Each row comes from the steps of one walk. Every step used is in the known rows, and no mark comes twice. Write the walk behind each row, first mark first.
In the rows, 128 means zero.
Known rows
gerel, lazaf, zete, viga, sulo, gugape: [111 109 126 176 146 113 145 165 146 138 136 121 109 182 104 149  93 122
 128 105 132 156 141  72 110  89 105 127 118  74 126  82  76 137 187 104
 150 154 152 150 154 135 153 133 143 161 139 128 167 168 136 154 118 156
 137 132 155  70]
gugape, goler, lazaf, zete, viga: [ 82 111 109 145 162  90 142 164 155 130  79 133 109 101 149 157 106 136
 112 128 121 102 139 129 129  96  93 149 151  87 163 114 103 187 229 117
 114 182 101 144 107 123 114 130 132 155 132 147 160 174 164 135 107 157
 134 167 227  38]
mufa, zete, viga, goler, lazaf: [ 96 152 157 143 156  90 139 200  99 118 162 139 108  84 154 170 100 149
 103 144 127  64 145 134 117  90 113 160 141 110 103 101 101 175 198 120
 144 156 100 185  85 115 119 136 158 125 125 138 164 156 149 143  87 156
 123 135 142  48]
zete, viga, gerel, lazaf: [104 179 154 189 159 109 133 174 109 150 141 173 112 176  99 150 105 164
 110 137 132 134 181 124 101  90 119 138 129  94  89  99  90 137 154 100
 158 131 111 175 156 115 135 140 150 137 103 122 169 141 133 142 127 156
 125 134 171  68]
gerel, lazaf: [ 99 152 137 174 133 111 132 182 138 131 116 133 106 160 137 125  90 131
 116 117 151 137 161  89 117  87 115 142 131  83 172  86  66 101 142  99
 142 142 151 148 143 132 142 142 132 132 136 136 170 135 152 163 133 138
 135 143 155 137]
gugape, goler, lazaf: [ 81 118 110 145 147  92 149 173 165 123  74 123 108  93 171 147 101 140
 121 135 136  95 145 141 135  96  95 156 161  91 175 111 126 162 205 113
 107 171  99 133  93 119 106 142 123 141 149 150 155 149 169 142 105 140
 136 178 212  88]
zete, viga, goler, lazaf, gerel: [ 94 160 155 169 160  94 149 169 159 135 126 163 110 119 108 161 102 170
 123 131 127 101 158 123 113 107 103 158 131 127 138  97 133 160 189 106
 139 167 100 147 108 119 113 140 137 131 107 138 168 174 143 132  68 158
 124 123 152  26]
zete, viga, gerel, lazaf, goler: [102 168 145 190 159 114 125 181  97 151 126 177 108 189 106 157 111 170
 101 141 125 143 176 101 104  98 123 131 132 103  74  96  79 135 167 103
 158 136 126 180 162 119 131 140 154 150  97 124 168 148 139 145 129 149
 126 130 177  57]
sulo, gugape, lovisa, viga: [120  87 125 133 120 109 164 196 199 117 134 128 111 169 146 161  86 156
 152 121 130 119 118 165 126  90  84 138 168  98 114  89 144 158 180 105
 122 138  71 122 127 117 108 156 133 143 167 120 162 109 130 148 108 136
 146 117 152 122]
lovisa, gugape, goler, lazaf, gerel: [ 79 120 120 149 153  85 167 184 180 116 107 108 108  87 111 146 100 151
 143 117 135 105 136 124 146 104  87 161 159 120 172 106 118 170 193 128
 115 135 114 138  97 133  72 144 110 135 113 138 165 159 168 144  76 141
 130 178 179 102]
sesu, gerel, lazaf, zete: [113 144 121 177 140  99 131 184 135 139 109 111 115 112 128 116  99 126
 119 118 150 101 161  54 115  92 110 145 131  67 167  83  29 114 147 103
 153 165 188 127 138 140 134 130 134 125 140 138 167 141 154 180 181 156
 128 141 184 124]
goler, lazaf: [ 89 136 166 144 132  87 156 174 137 122 108 132 104 149 162 152  97 141
 117 129 124  64 161  99 124  98 108 151 139  99 178  88 119 160 176 107
 121 183 125 154 131 122 121 142 142 128 124 141 163 141 176 150  80 137
 129 153 177  75]
lovisa, viga, sulo, gugape: [131  94 115 145 111  97 182 201 198 114 170 136 105 195 104 141 101 134
 153 136 129 112 131 106 129  84  97 131 154  82  85  83 177 137 149 106
 131 117 110 131 125 127 102 145 128 144 185 126 159  97 139 159  52 142
 146 129 118  88]
gugape, sulo, viga: [ 92 113 130 147 116  89 195 197 174 133  69 129 114 145 163 146 106 107
 143 117 120  72 165 189 127  98 111 132 165  87  99  63 105 135 198 114
 115 137  91 109 128 121 104 143 125 139 150 129 157 105 146 135  82 148
 131 158 139 103]
viga, sulo: [115 137 130 164 124  93 175 186 172 118 168 129 106 146 130 135 108 115
 138 144 125  94 159  94 124  88 119 132 137  76 165  75 141 121 155 111
 144 138 111 132 131 132  98 139 144 135 145 128 153 122 150 150  81 125
 129 132 135  95]
sulo, gugape: [ 97 121 139 135 127 114 147 178 151 124 127 127 106 133 182 155  88 132
 141 118 149 127 142 125 122  94  94 137 154  89  84  84 117 134 193  93
 141 145 103 121 127 120 127 160 131 158 149 130 156 139 131 155 135 137
 134 136 138 133]
goler, lazaf, zete: [ 90 114 152 140 139  84 151 164 151 121 113 127 103 153 158 156  96 120
 106 113 115  57 154  64 123  96 106 142 132  82 186  85  95 165 191 112
 127 204 141 163 146 130 125 130 148 136 113 136 166 156 179 153  75 147
 129 147 195  65]
gugape, lovisa, viga, zete: [137  99 133 152 110  90 170 204 206 112 132 145 115 170 120 146  93 171
 133 141 115 101 129 152 131  88 102 136 169  98 220  89 140 151 135 122
 107 138  72 121 131 123  92 139 140 120 161 120 167  86 141 141  58 128
 145  92 165 106]
zete, viga: [ 91 159 158 151 152 103 131 192 105 134 146 172 109 128 136 154 114 156
 113 136 126 130 159 150 107  95 109 139 139 108 125 100  80 161 181 102
 147 137  86 150 130 123 133 138 145 146 108 130 168 157 136 137 129 153
 126 119 148  43]
sesu, gerel, lazaf: [113 158 134 178 135 102 137 192 125 139 108 116 115 106 131 114  99 141
 126 131 159 110 167  84 115  92 109 151 138  83 166  85  45 109 135  99
 149 149 177 119 124 134 129 141 129 120 150 141 166 128 154 178 187 146
 126 147 173 131]
mufa, zete, viga, gerel, lazaf: [101 180 154 171 157 100 126 202  63 132 170 160 111 139 131 164 100 146
  95 141 122  92 168 130 107  80 128 155 140  92  69 104  65 154 161 117
 165 123 116 203 120 113 128 140 158 118 115 126 170 139 141 147 128 156
 120 142 148  84]
lovisa, viga, sulo, gugape, goler, lazaf: [126  76 102 141 118  92 190 190 210 116 138 118 108 178 108 147 101 141
 153 138 125 107 124 125 135  89  88 138 159  85  99  91 193 159 176 112
 112 132 104 126 107 123  97 145 121 150 201 137 155 110 153 153  42 145
 147 155 153  64]
gugape, lovisa, viga: [123 110 132 145 124  96 159 213 194 114 141 150 112 176 119 142 100 159
 130 132 115  87 130 160 125  85 100 141 166  95 195  92 126 155 143 118
 117 137  68 142 133 123  92 138 140 116 148 118 170  91 146 147  87 135
 143 105 167 106]
lovisa, viga: [113 135 130 142 119  95 145 213 169 117 143 165 104 174 121 130 106 147
 120 134 130 104 145 110 126  84 106 137 156  89 126  94 118 130 137 105
 131 119 115 150 131 128 108 137 127 130 151 129 170  98 149 161  76 150
 143 125 141  99]
mufa, zete, viga, sulo, gugape, lovisa: [113 123 151 144 146  97 163 209 102 116 199 131 113 123 143 181 103 141
 131 144 106  88 130 173 114  84 111 150 151  97  91  91 112 193 196 125
 150 133  70 163 101 116 109 145 161 129 143 124 161 145 136 137 109 140
 123 123 130  60]
sulo, viga: [100 166 155 155 122 107 164 193 159 138  93 140 110 139 168 146  97 119
 130 113 127 114 176 155 126 101 109 140 160  83  63  69 104 118 183 106
 137 149 116 144 145 119 121 153 133 131 141 135 159 117 145 139 105 143
 128 146 132 134]
mufa, zete, viga, sulo, gugape: [105 136 152 143 146  97 155 206  85 118 198 138 108 120 146 176 105 132
 125 146 118  98 138 146 112  84 115 148 145  95  67  91 102 179 194 119
 159 125  94 166  99 118 118 145 155 136 144 129 160 156 135 141 113 144
 122 132 118  57]
mufa, zete: [ 93 161 147 138 135  93 130 216  88 110 169 145 105 100 179 153  99 120
 101 137 128  72 151 119 122  81 123 156 154  84 121  95  69 139 164 119
 152 136 111 175 102 123 113 141 149 115 131 133 165 133 154 156 122 139
 123 142 137 125]
sesu, gerel: [108 161 138 156 132  94 141 199 128 132 128 125 115  80 154 121 110 140
 127 142 148  80 166 100 118  94 110 150 150  85 149  88  68 126 150 102
 148 151 142 112 117 129 110 142 134 121 140 137 159 122 150 169 178 144
 122 137 172 118]
sesu, gerel, lazaf, goler: [111 147 125 180 133 109 126 199 108 140  95 124 111 117 139 120 108 149
 116 140 151 117 161  57 118 101 117 142 140  92 143  80  38 109 149 101
 148 157 194 126 135 139 123 141 134 133 144 143 163 140 156 181 194 137
 128 144 179 114]

Write each row's walk
[ 93 167 159 157 157  87 138 198 102 121 159 158 108  97 130 171  99 150
 108 137 118  70 150 128 118  96 116 172 141 119 111 102 101 168 182 122
 153 152 104 182  83 115 108 140 146 107 114 138 170 168 148 139  81 155
 119 135 134  52]  mufa, zete, viga, goler, lazaf, gerel
[ 89  92 114 133 139 106 158 162 171 125  81 106 108 111 184 164  88 140
 145 122 146 122 131 145 133  99  79 149 166  94  96 101 146 165 229 102
 115 163  95 112  98 114 116 158 121 167 168 145 151 152 147 144 125 140
 138 174 193 106]  sulo, gugape, goler, lazaf
[128  87  89 143 119  98 180 198 212 116 150 132 107 172 108 139 103 133
 155 136 133 127 124 125 135  85  91 132 164  79  86  92 182 141 168 109
 124 112  98 120 109 125  93 145 119 149 197 131 155 103 137 152  62 142
 148 144 138  89]  lovisa, viga, sulo, gugape, goler
[ 83 103  99 145 151  90 146 164 175 124  70 122 107  96 163 150 101 122
 114 121 128  89 140 106 134  94  94 149 157  78 178 107 112 165 218 118
 111 184 113 139 106 126 106 133 127 149 143 147 157 162 169 144 100 149
 135 173 228  78]  gugape, goler, lazaf, zete
[113 171 141 193 131 110 162 170 173 154  81 139 112 191 128 146  85 120
 119 100 125 112 193 106 120  98 117 134 145  60  32  67  97  93 168 108
 150 154 152 174 179 116 129 146 141 128 131 126 162 105 146 145 102 151
 128 155 162 155]  sulo, viga, gerel, lazaf, zete
[110 139 143 161 131  98 177 168 221 137  69 114 109 120 158 154  85 125
 130 104 130  72 164 110 132 109 100 139 147  84  69  64 144 120 217 110
 125 194 133 153 134 119 118 142 141 133 147 141 154 126 152 140  51 157
 134 147 155 106]  sulo, viga, goler, lazaf, zete
[107 146 151 162 147  97 163 187 130 132 179 157 109 148 107 153 120 141
 131 147 117 121 157 136 108  93 114 132 132  97 130  88 117 161 177 109
 149 132  90 143 132 126 118 135 151 147 124 128 160 152 137 135  95 145
 125 119 136  23]  zete, viga, sulo
[110 129 127 184 151 107 141 170 143 136 139 131 108 174  97 139 100 122
 116 111 126 144 151  63 110  88 115 130 113  74 163  85  58 131 168 107
 151 154 155 161 158 139 146 124 147 149 127 131 171 165 145 154 113 154
 135 129 160  64]  gerel, lazaf, zete, viga, sulo
[ 90 118 162 142 151  85 145 164 126 130 115 143 105 155 141 168 105 137
 105 117 106  72 153  86 115  99 105 142 126  93 166  92  86 192 201 113
 130 199 128 169 144 128 132 127 152 144 101 135 169 177 170 140  80 159
 127 140 197  16]  goler, lazaf, zete, viga
[111 163 133 165 127 108 167 185 213 139  83 125 111 103 163 142  90 130
 136 117 146 100 170 141 131 106 103 140 158  89  42  67 146  95 197 105
 136 157 114 140 127 116 110 149 134 131 151 136 151 110 134 142  77 147
 133 136 125 138]  sulo, viga, goler
[111  90 107 150 129  97 190 165 194 120 127  99 108 133 146 157  96 123
 159 135 133 110 134 121 132  95  91 140 152  82 115  85 186 156 208 109
 121 155 101 112 107 121 100 152 131 158 181 139 143 143 151 143  82 129
 135 167 167  83]  viga, sulo, gugape, goler, lazaf
[128  97 124 159 125 113 166 183 200 128 126 128 113 208 118 158  79 161
 150 117 133 126 133 146 122  87  88 137 161  90  89  88 149 141 161 105
 128 133  92 137 147 114 114 156 134 139 166 114 163  97 129 152 107 140
 145 127 166 138]  sulo, gugape, lovisa, viga, gerel, lazaf
[105 133 123 181 157 111 125 169 160 139 120 133 109 143 108 138  92 135
 109 107 145 145 148  61 111  90 107 133 116  82 151  90  59 118 180 103
 148 159 154 162 144 135 147 124 144 148 121 133 171 167 137 155 116 164
 137 123 164  78]  gerel, lazaf, zete, viga, goler
[132 123 123 176 128  99 160 200 199 128 135 151 115 207  88 140  92 163
 128 131 119  93 148 142 120  82 107 139 157  87 165  93 135 133 123 117
 126 134  85 163 155 118  95 141 143 110 147 112 171  77 147 151  84 139
 145 118 187 128]  gugape, lovisa, viga, gerel, lazaf
[ 87 118 106 141 155  95 151 195 179 115 117 100 109  59 135 131 106 145
 138 128 153 126 131 126 145  93  86 141 164 104 142 107 108 151 195 122
 120 114 102 135 101 133  79 141 119 153 128 131 159 137 151 151 104 140
 135 165 170 121]  lovisa, gugape, goler
[101 152 141 166 162  98 130 168 131 141 142 167 108 154 121 158 108 132
  98 122 113  99 167  84 108  88 115 127 132  72  93  94  76 152 183 110
 160 157 113 175 165 124 125 125 156 148  86 116 167 153 139 141 109 162
 125 120 186  59]  lazaf, zete, viga, gerel
[118 143 118 183 152 103 131 180 151 146 108 110 117  88 111 122 101 143
 121 124 158 111 155  63 110  95 104 145 126  80 142  87  49 120 167 101
 153 163 176 129 127 135 136 127 139 133 139 137 166 152 141 172 169 167
 129 129 180  85]  sesu, gerel, lazaf, zete, viga, goler
[ 98 136 124 174 133 120 121 190 119 133  98 144 100 177 150 134 102 141
 104 127 141 147 152  50 123  98 121 130 134  96 153  80  56  96 158 102
 142 153 174 153 153 139 131 141 140 150 129 137 167 152 155 167 138 126
 135 142 162 117]  gerel, lazaf, goler
[104 153 157 151 148  91 149 214  80 117 206 149 109 115 135 166 112 130
 113 150 111  85 148 137 113  82 124 151 140  95 104  94  91 173 177 124
 158 126  94 178 101 121 112 136 159 124 131 130 163 147 145 141 100 146
 119 130 120  49]  mufa, zete, viga, sulo
[111 174 141 194 128 115 157 181 154 154  72 149 109 201 139 150  93 134
 117 117 124 123 193 106 122 107 121 131 153  83  12  65 108  86 169 105
 148 149 155 172 178 116 121 154 142 134 132 129 159 104 146 146 106 135
 129 158 155 145]  sulo, viga, gerel, lazaf, goler
[110 161 125 195 145 102 135 160 158 141 119 148 108 185 114 137  89 126
 102 118 136 104 182  50 114  84 123 133 130  57 113  87  87  90 142 106
 158 151 156 182 175 124 127 135 147 129 112 117 167 121 149 162 111 148
 132 143 191 142]  viga, gerel, lazaf, zete
[109 104 137 138 128 114 159 181 181 122 128 118 111 143 170 166  84 148
 150 119 133 115 127 166 122  93  88 140 163  95 123  84 129 156 195 104
 128 155  72 116 129 117 112 160 139 145 148 120 158 128 130 145 136 127
 136 121 160 138]  sulo, gugape, lovisa
[ 92  99 136 139 130  84 200 207 181 123  98  97 114 116 131 140 108 125
 154 114 131  84 145 165 139 101  96 128 160 108  99  68 103 153 200 128
 112 111 102 124 125 132  83 141 124 148 128 120 160 110 150 146  64 146
 132 161 135 100]  lovisa, gugape, sulo, viga
[ 99 169 150 172 155 105 119 205  50 132 164 169 106 151 138 170 107 150
  87 147 116 106 163 105 110  87 132 147 141  98  57  99  55 148 168 118
 166 131 130 208 128 117 123 139 161 128 111 126 169 147 147 149 128 148
 120 138 156  70]  mufa, zete, viga, gerel, lazaf, goler
[ 95 131 159 159 156  85 151 156 130 137 119 149 107 170 127 170 102 141
 102 121 105  63 167  82 112  97 110 140 126  87 135  94 103 183 194 113
 135 194 125 183 156 121 127 129 157 139  96 128 167 161 169 141  76 159
 124 142 207  25]  goler, lazaf, zete, viga, gerel
[ 86  94 112 135 161  84 161 179 184 114 102  90 108  78 132 145 101 139
 132 118 139  95 126  98 148  98  82 143 155 101 164 106 105 178 215 129
 110 151 123 152 106 136  84 132 127 154 121 136 161 154 171 150  80 148
 136 175 203  87]  lovisa, gugape, goler, lazaf, zete
[127  91 127 154 121 103 192 179 205 118 161 108 111 158 138 159  94 129
 165 132 123  99 132 135 124  90  98 132 151  85 147  70 169 150 184 112
 133 147  76 112 132 124  98 153 148 144 165 118 149 123 136 142  89 117
 135 123 143 109]  viga, sulo, gugape, lovisa
[117 108 148 154 145 105 176 183 155 132 174 135 114 157 113 171 108 155
 152 137 114 128 135 171 110  96  99 133 142 103 116  85 142 184 198 110
 140 140  59 126 130 120 116 146 151 155 140 122 157 148 125 128 107 139
 129 113 146  34]  zete, viga, sulo, gugape, lovisa
[103 159 143 159 158 105 136 183 157 136 142 156 110  92 130 150 109 163
 118 140 146 119 154 133 112  96 104 140 137 110 109  99 120 139 194 101
 144 145  86 145 115 120 122 136 146 147 117 133 162 155 124 138 102 159
 131 109 143  50]  zete, viga, goler
[ 95 116 129 165 120  79 209 179 215 135  47 124 115 139 135 151  95 118
 151 111 119  51 164 173 131 112 105 151 158 104 108  62 147 129 197 117
 109 160 100 104 110 119  90 144 116 122 149 137 157 124 149 131  30 150
 131 161 146  89]  gugape, sulo, viga, goler, lazaf, gerel
[ 94 134 139 149 156  99 126 178 128 133 140 159 106 133 134 156 111 128
 103 115 118 113 149  90 111  90 110 130 131  79 137  94  51 164 196 109
 152 162 113 161 151 132 132 123 150 153  97 125 170 170 140 143 118 161
 128 114 170  47]  lazaf, zete, viga
[105 124 129 156 145  88 152 158 217 122 101 112 105 101 153 147  89 134
 117 119 142  52 147  56 129  98  99 143 132  85 158  85 142 126 199 109
 126 199 133 154 119 126 111 128 149 140 127 137 157 147 158 155  47 151
 136 133 179  80]  viga, goler, lazaf, zete
[102 134 125 158 161 101 130 172 169 131 136 150 107 105 130 151 106 133
 107 118 131 103 144  80 115  93 105 130 128  82 117  93  87 143 206 108
 151 167 112 156 133 130 124 121 150 153 105 126 164 168 131 144  96 165
 133 107 167  51]  lazaf, zete, viga, goler
[ 90 107  99 135 138 114 145 175 170 125  92 118 108  96 186 155  90 132
 144 126 156 147 130 152 132  93  82 143 171  84  79 102 136 140 218  99
 127 139  84 106  98 117 115 158 118 166 169 139 151 146 130 149 146 139
 139 161 173 136]  sulo, gugape, goler
[ 99 151 138 172 139  87 160 163 209 124 104 139 106 114 130 146  88 147
 130 124 139  66 160  83 129 107 105 164 138 113 169  86 159 115 170 107
 132 182 126 138 106 122  95 143 126 114 122 142 162 151 156 148  45 141
 131 139 154 102]  viga, goler, lazaf, gerel
[109 173 134 195 139 106 140 171 146 143 119 152 109 181 119 134  90 139
 112 129 142 106 188  77 113  85 124 137 135  74 104  89 105  88 130 102
 155 136 143 174 165 118 123 145 144 127 118 121 165 107 148 161 115 140
 129 148 176 149]  viga, gerel, lazaf
[ 88  85 111 133 153 105 152 156 160 131  87 117 109 114 166 176  92 141
 136 116 135 135 125 145 126  99  76 144 156  91  92 105 124 188 249 105
 119 173  97 125 108 116 129 148 128 175 154 143 154 178 140 137 124 156
 137 164 205  60]  sulo, gugape, goler, lazaf, zete, viga
[102 105 134 152 150  99 178 170 146 132 138 128 111 140 120 172 109 152
 148 142 121 132 139 155 117  99  92 140 143 105  99  96 155 196 224 108
 128 149  79 127 110 118 119 146 141 165 153 137 152 168 139 128  92 149
 129 148 160   9]  zete, viga, sulo, gugape, goler, lazaf
[100  89 118 151 126  79 203 176 220 134  48 103 114 127 158 152  97 106
 141 108 121  40 154 149 131 104 100 132 154  83 101  60 136 137 223 119
 106 173 107 117 120 122 100 132 132 142 154 133 153 119 152 138  33 158
 135 156 168  73]  gugape, sulo, viga, goler, lazaf, zete
